What can hang from each mark
gilit: nade sulok
rosor: vuso
gevepus: misag
sulok: gilit siro
vuso: kuguva rosor
nade: gilit
subif: gilit kuguva lalal
kuguva: subif sulok
misag: gilit

Each row was made from one small tree. Brackets hold a mark, then the marks that hang from it, in alphabetical order. Every link used is in the known rows. Write each row's tree.
Known rows
[subif gilit kuguva lalal]: [-0.29  0.04  0.53 -0.07  0.24 -0.21  0.19  0.12  0.65  0.02 -0.48 -0.32
 -0.24  0.36  0.35  0.30  0.18 -0.33  0.11  0.14  0.03 -0.09  0.07  0.16]
[gevepus misag]: [-0.03 -0.23 -0.03 -0.18 -0.03 -0.02  0.03  0.09  0.22  0.20  0.06  0.06
 -0.10  0.34  0.15 -0.21  0.07 -0.24 -0.07  0.17  0.07  0.04  0.04 -0.08]
[misag [gilit nade]]: [ 0.18 -0.38  0.20  0.24 -0.29  0.22  0.09  0.03  0.01  0.19 -0.28  0.08
 -0.08  0.12  0.28 -0.25  0.07 -0.31  0.04  0.04 -0.18 -0.24  0.07  0.18]
[vuso kuguva]: [ 0.13 -0.25 -0.03 -0.10  0.05  0.02 -0.10  0.15  0.42  0.25 -0.18  0.11
  0.00  0.27  0.12  0.19  0.03 -0.11 -0.07 -0.06 -0.11  0.18 -0.02 -0.07]
[vuso [kuguva subif] rosor]: [ 0.07 -0.25  0.13 -0.03  0.24 -0.04 -0.01  0.15  0.64  0.12 -0.28  0.04
 -0.17  0.10  0.05 -0.05  0.15 -0.05  0.03 -0.07 -0.11  0.07 -0.08  0.10]
[nade [gilit [sulok siro]]]: [ 0.41 -0.25  0.01  0.12  0.11  0.15  0.30 -0.11  0.29  0.05  0.16 -0.02
 -0.21  0.35  0.67 -0.17 -0.02 -0.29  0.00 -0.06  0.01 -0.20  0.22  0.11]
[vuso kuguva rosor]: [ 0.22 -0.30  0.15 -0.11  0.16 -0.04 -0.10  0.09  0.50  0.20 -0.11  0.15
 -0.13  0.08  0.06 -0.04  0.17 -0.09 -0.01 -0.07 -0.13  0.08 -0.01  0.08]
[rosor [vuso [kuguva [subif lalal] sulok]]]: [-0.10 -0.05  0.11 -0.08  0.26 -0.04 -0.02  0.27  0.67  0.28 -0.30  0.18
 -0.22  0.28  0.19  0.10  0.28  0.05 -0.10 -0.14 -0.24  0.04 -0.21  0.03]
[sulok siro]: [ 0.19 -0.10 -0.03 -0.02  0.10  0.10  0.08  0.04  0.43  0.14  0.20  0.06
 -0.10  0.26  0.49  0.01  0.02 -0.32  0.04  0.05 -0.07 -0.04  0.03  0.03]
[kuguva subif sulok]: [-0.25 -0.04 -0.24  0.05  0.12  0.02  0.12  0.14  0.61  0.20 -0.36 -0.16
 -0.27  0.28  0.18  0.13  0.19 -0.11 -0.12 -0.09 -0.13  0.21 -0.12 -0.02]
[rosor [vuso kuguva]]: [ 0.11 -0.14  0.12 -0.20  0.12 -0.01 -0.05  0.22  0.47  0.30 -0.12  0.26
 -0.16  0.21  0.24  0.05  0.17  0.02 -0.08 -0.16 -0.18  0.01 -0.13  0.07]
[misag gilit]: [ 0.00 -0.30  0.10  0.04 -0.19  0.21  0.07  0.14  0.12  0.19 -0.21  0.09
 -0.09  0.10  0.30 -0.23  0.08 -0.21  0.10  0.09 -0.07 -0.08  0.15  0.18]
[kuguva subif [sulok [gilit nade]]]: [-0.11  0.00 -0.29  0.19 -0.03 -0.05  0.20  0.13  0.49  0.23 -0.50 -0.15
 -0.44  0.20  0.15  0.03  0.13 -0.04 -0.12 -0.22 -0.27  0.11 -0.20 -0.02]
[rosor vuso]: [ 0.05 -0.10  0.13 -0.24  0.05  0.03  0.08  0.20  0.39  0.25 -0.03  0.22
 -0.28  0.14  0.35 -0.07  0.17 -0.06 -0.08 -0.17 -0.11 -0.01 -0.07  0.20]
[gevepus [misag [gilit nade [sulok siro]]]]: [ 0.18 -0.30  0.08  0.14 -0.13  0.08  0.14 -0.01  0.13  0.21  0.09  0.02
 -0.12  0.37  0.27 -0.38  0.05 -0.34  0.06  0.23  0.01 -0.41  0.15 -0.07]
[subif [gilit nade]]: [ 0.27 -0.21  0.23  0.20 -0.12 -0.06  0.08 -0.19  0.18  0.22 -0.27 -0.22
 -0.08  0.28  0.25  0.22  0.01 -0.28 -0.13 -0.23 -0.11 -0.19 -0.06  0.11]
[rosor [vuso [kuguva subif [sulok gilit]]]]: [-0.02 -0.02 -0.05 -0.10  0.15 -0.07  0.00  0.27  0.58  0.32 -0.31  0.17
 -0.29  0.21  0.18  0.07  0.22  0.13 -0.09 -0.22 -0.27  0.04 -0.24 -0.01]
[gevepus [misag [gilit sulok]]]: [ 0.01 -0.28  0.01 -0.04 -0.11  0.08  0.13  0.09  0.16  0.21  0.05  0.02
 -0.15  0.32  0.21 -0.36  0.06 -0.24  0.07  0.22  0.11 -0.23  0.22 -0.04]
[vuso [kuguva subif sulok] rosor]: [ 0.03 -0.20 -0.01  0.04  0.27 -0.08 -0.09  0.11  0.70  0.22 -0.32  0.01
 -0.19  0.16 -0.01  0.05  0.27 -0.02 -0.06 -0.08 -0.23  0.11 -0.13 -0.02]
[vuso [kuguva sulok] rosor]: [ 0.18 -0.26  0.02 -0.04  0.19 -0.09 -0.17  0.05  0.57  0.30 -0.15  0.14
 -0.15  0.14  0.01  0.05  0.29 -0.06 -0.09 -0.08 -0.26  0.11 -0.07 -0.03]
[gilit nade]: [ 0.29 -0.29  0.13  0.13 -0.18  0.09  0.11 -0.05  0.17  0.20 -0.15  0.04
 -0.16  0.21  0.25 -0.03  0.01 -0.35 -0.14 -0.14 -0.15 -0.06 -0.05  0.14]
[subif gilit kuguva]: [-0.06 -0.02  0.22 -0.12  0.05 -0.20  0.15  0.04  0.50  0.09 -0.37 -0.37
 -0.17  0.32  0.35  0.34  0.08 -0.30  0.09  0.03  0.02 -0.10  0.06  0.04]

Write each row's tree
[-0.31  0.07  0.21 -0.06  0.14 -0.15  0.20  0.26  0.67  0.11 -0.47 -0.07
 -0.46  0.29  0.28  0.09  0.27 -0.27  0.04  0.14 -0.19  0.07 -0.01  0.05] => [subif [kuguva [sulok [gilit nade]]] lalal]
[ 0.18 -0.19 -0.07 -0.04  0.13 -0.13 -0.13  0.09  0.53  0.32 -0.21  0.15
 -0.28  0.08 -0.01 -0.01  0.25  0.05 -0.07 -0.14 -0.29  0.12 -0.09 -0.05] => [vuso [kuguva [sulok gilit]] rosor]
[-0.05 -0.07  0.26 -0.08  0.24 -0.06  0.02  0.23  0.60  0.23 -0.32  0.10
 -0.18  0.26  0.23  0.11  0.19  0.04 -0.05 -0.16 -0.16 -0.06 -0.20  0.12] => [rosor [vuso [kuguva [subif gilit lalal]]]]
[ 0.14 -0.33  0.08  0.09 -0.18  0.07  0.14  0.01  0.09  0.22  0.00  0.02
 -0.14  0.34  0.19 -0.37  0.05 -0.31  0.03  0.19  0.03 -0.34  0.16 -0.03] => [gevepus [misag [gilit nade sulok]]]
[-0.34  0.08  0.40  0.01  0.28 -0.25  0.13  0.08  0.72  0.12 -0.52 -0.34
 -0.26  0.42  0.30  0.40  0.30 -0.30  0.03  0.13 -0.10 -0.05  0.01  0.03] => [subif gilit [kuguva sulok] lalal]
[-0.07 -0.09  0.20 -0.13  0.23 -0.01  0.02  0.30  0.61  0.22 -0.28  0.20
 -0.21  0.23  0.23  0.03  0.19  0.03 -0.05 -0.13 -0.16  0.01 -0.17  0.12] => [rosor [vuso [kuguva [subif lalal]]]]
[ 0.52 -0.18  0.05  0.21 -0.05  0.10  0.32 -0.15  0.42  0.17  0.19 -0.08
 -0.32  0.35  0.49  0.01 -0.09 -0.41 -0.03 -0.17 -0.03 -0.42  0.16  0.09] => [gilit nade [sulok siro]]
[-0.03  0.01  0.58  0.12  0.17 -0.21  0.36 -0.03  0.67  0.04 -0.42 -0.42
 -0.37  0.44  0.40  0.30  0.10 -0.42  0.09  0.02  0.04 -0.39  0.15  0.19] => [subif [gilit nade sulok] kuguva lalal]
[-0.32  0.07  0.24 -0.08  0.32 -0.10  0.14  0.24  0.81  0.06 -0.25 -0.08
 -0.31  0.38  0.42  0.17  0.32 -0.38  0.09  0.29 -0.13  0.04  0.04  0.01] => [subif [kuguva [sulok siro]] lalal]
[ 0.14 -0.20  0.17  0.05  0.27 -0.12  0.04  0.04  0.68  0.14 -0.29 -0.14
 -0.19  0.17  0.07  0.08  0.11 -0.03  0.04 -0.16 -0.05 -0.09 -0.02  0.11] => [vuso [kuguva [subif [gilit sulok]]] rosor]
[ 0.27 -0.33  0.15  0.23 -0.27  0.22  0.24 -0.01  0.13  0.20 -0.16 -0.01
 -0.24  0.17  0.34 -0.23  0.00 -0.30  0.07 -0.04 -0.06 -0.39  0.24  0.21] => [misag [gilit nade sulok]]
[-0.31  0.14  0.15 -0.09  0.25 -0.15  0.18  0.28  0.78  0.08 -0.31 -0.06
 -0.43  0.32  0.41  0.10  0.28 -0.28  0.11  0.23 -0.17  0.05  0.01  0.00] => [subif [kuguva [sulok gilit siro]] lalal]
[ 0.37 -0.04 -0.11  0.16 -0.12  0.00  0.18  0.02  0.27  0.19  0.00  0.09
 -0.34  0.16  0.45 -0.14 -0.06 -0.21  0.03 -0.14 -0.27 -0.18 -0.10  0.02] => [sulok [gilit nade] siro]
[ 0.35 -0.29  0.14  0.29 -0.19  0.23  0.24 -0.05  0.19  0.18 -0.03  0.00
 -0.19  0.21  0.44 -0.22  0.00 -0.35  0.12  0.02 -0.09 -0.49  0.22  0.16] => [misag [gilit nade [sulok siro]]]
[-0.29  0.15 -0.16  0.18  0.26 -0.04  0.21  0.21  0.75  0.15 -0.35 -0.10
 -0.43  0.28  0.31  0.01  0.19 -0.05  0.00 -0.03 -0.24  0.08 -0.17 -0.01] => [kuguva [subif lalal] [sulok gilit siro]]
[ 0.14 -0.09  0.02 -0.10  0.19 -0.03 -0.10  0.17  0.55  0.35 -0.05  0.24
 -0.14  0.28  0.27  0.12  0.26 -0.01 -0.10 -0.13 -0.29 -0.03 -0.18 -0.05] => [rosor [vuso [kuguva [sulok siro]]]]
[-0.18 -0.08  0.33  0.24  0.15 -0.02  0.24  0.04  0.52  0.05 -0.53 -0.28
 -0.21  0.31  0.24  0.11  0.05 -0.22 -0.03 -0.11 -0.04 -0.09 -0.12  0.23] => [kuguva [subif [gilit nade] lalal]]
[-0.26  0.10  0.06  0.31  0.37 -0.07  0.13  0.01  0.77  0.15 -0.36 -0.31
 -0.20  0.43  0.31  0.26  0.24 -0.18 -0.04 -0.01 -0.18 -0.07 -0.16 -0.02] => [kuguva [subif gilit lalal] [sulok siro]]
[-0.39  0.03  0.25 -0.16  0.25 -0.10  0.14  0.28  0.76  0.08 -0.37 -0.08
 -0.34  0.34  0.32  0.16  0.31 -0.33  0.05  0.24 -0.09  0.14  0.05  0.06] => [subif [kuguva sulok] lalal]
[ 0.09 -0.11  0.03 -0.15  0.14 -0.04 -0.10  0.19  0.51  0.36 -0.14  0.24
 -0.17  0.24  0.20  0.12  0.26  0.03 -0.14 -0.17 -0.27  0.03 -0.17 -0.02] => [rosor [vuso [kuguva sulok]]]
[ 0.26 -0.22  0.01  0.03  0.26 -0.08 -0.18  0.02  0.62  0.28 -0.03  0.14
 -0.11  0.18  0.10  0.05  0.30 -0.11 -0.04 -0.02 -0.29  0.01 -0.08 -0.09] => [vuso [kuguva [sulok siro]] rosor]
[ 0.35 -0.17  0.18  0.19 -0.09 -0.06  0.23 -0.23  0.30  0.23 -0.15 -0.31
 -0.23  0.34  0.31  0.24 -0.06 -0.27 -0.10 -0.30  0.01 -0.34  0.10  0.14] => [subif [gilit nade sulok]]
[ 0.06 -0.25  0.00  0.00 -0.07  0.08  0.13  0.06  0.21  0.20  0.13  0.03
 -0.12  0.35  0.28 -0.36  0.05 -0.28  0.10  0.26  0.09 -0.30  0.20 -0.06] => [gevepus [misag [gilit [sulok siro]]]]
[ 0.03 -0.05  0.00 -0.04  0.25 -0.02 -0.04  0.22  0.65  0.30 -0.18  0.16
 -0.17  0.28  0.26  0.11  0.25  0.03 -0.07 -0.14 -0.27 -0.04 -0.23 -0.04] => [rosor [vuso [kuguva subif [sulok siro]]]]
[-0.28  0.05 -0.08  0.22  0.09 -0.05  0.22  0.18  0.60  0.19 -0.58 -0.11
 -0.48  0.24  0.14  0.00  0.19 -0.05 -0.11 -0.15 -0.27  0.11 -0.21  0.07] => [kuguva [subif lalal] [sulok [gilit nade]]]
[-0.16  0.04 -0.14 -0.21  0.01 -0.15  0.15  0.23  0.57  0.17 -0.33 -0.12
 -0.41  0.22  0.30  0.15  0.19 -0.21  0.05  0.06 -0.14  0.14  0.02 -0.07] => [subif [kuguva [sulok gilit]]]
[ 0.26 -0.15 -0.08  0.03  0.20 -0.12 -0.14  0.06  0.59  0.31 -0.09  0.15
 -0.24  0.12  0.10 -0.01  0.25 -0.01 -0.02 -0.09 -0.34  0.02 -0.11 -0.10] => [vuso [kuguva [sulok gilit siro]] rosor]
[ 0.14 -0.02  0.19  0.22  0.06 -0.23  0.10 -0.15  0.52  0.19 -0.36 -0.40
 -0.15  0.44  0.38  0.42  0.20 -0.43  0.00  0.03 -0.24 -0.32 -0.10 -0.13] => [subif [gilit nade] [kuguva [sulok siro]]]
[ 0.11 -0.16 -0.02  0.11  0.34 -0.07 -0.09  0.08  0.77  0.20 -0.20  0.01
 -0.15  0.20  0.10  0.04  0.28 -0.07  0.00 -0.03 -0.26  0.01 -0.16 -0.07] => [vuso [kuguva subif [sulok siro]] rosor]
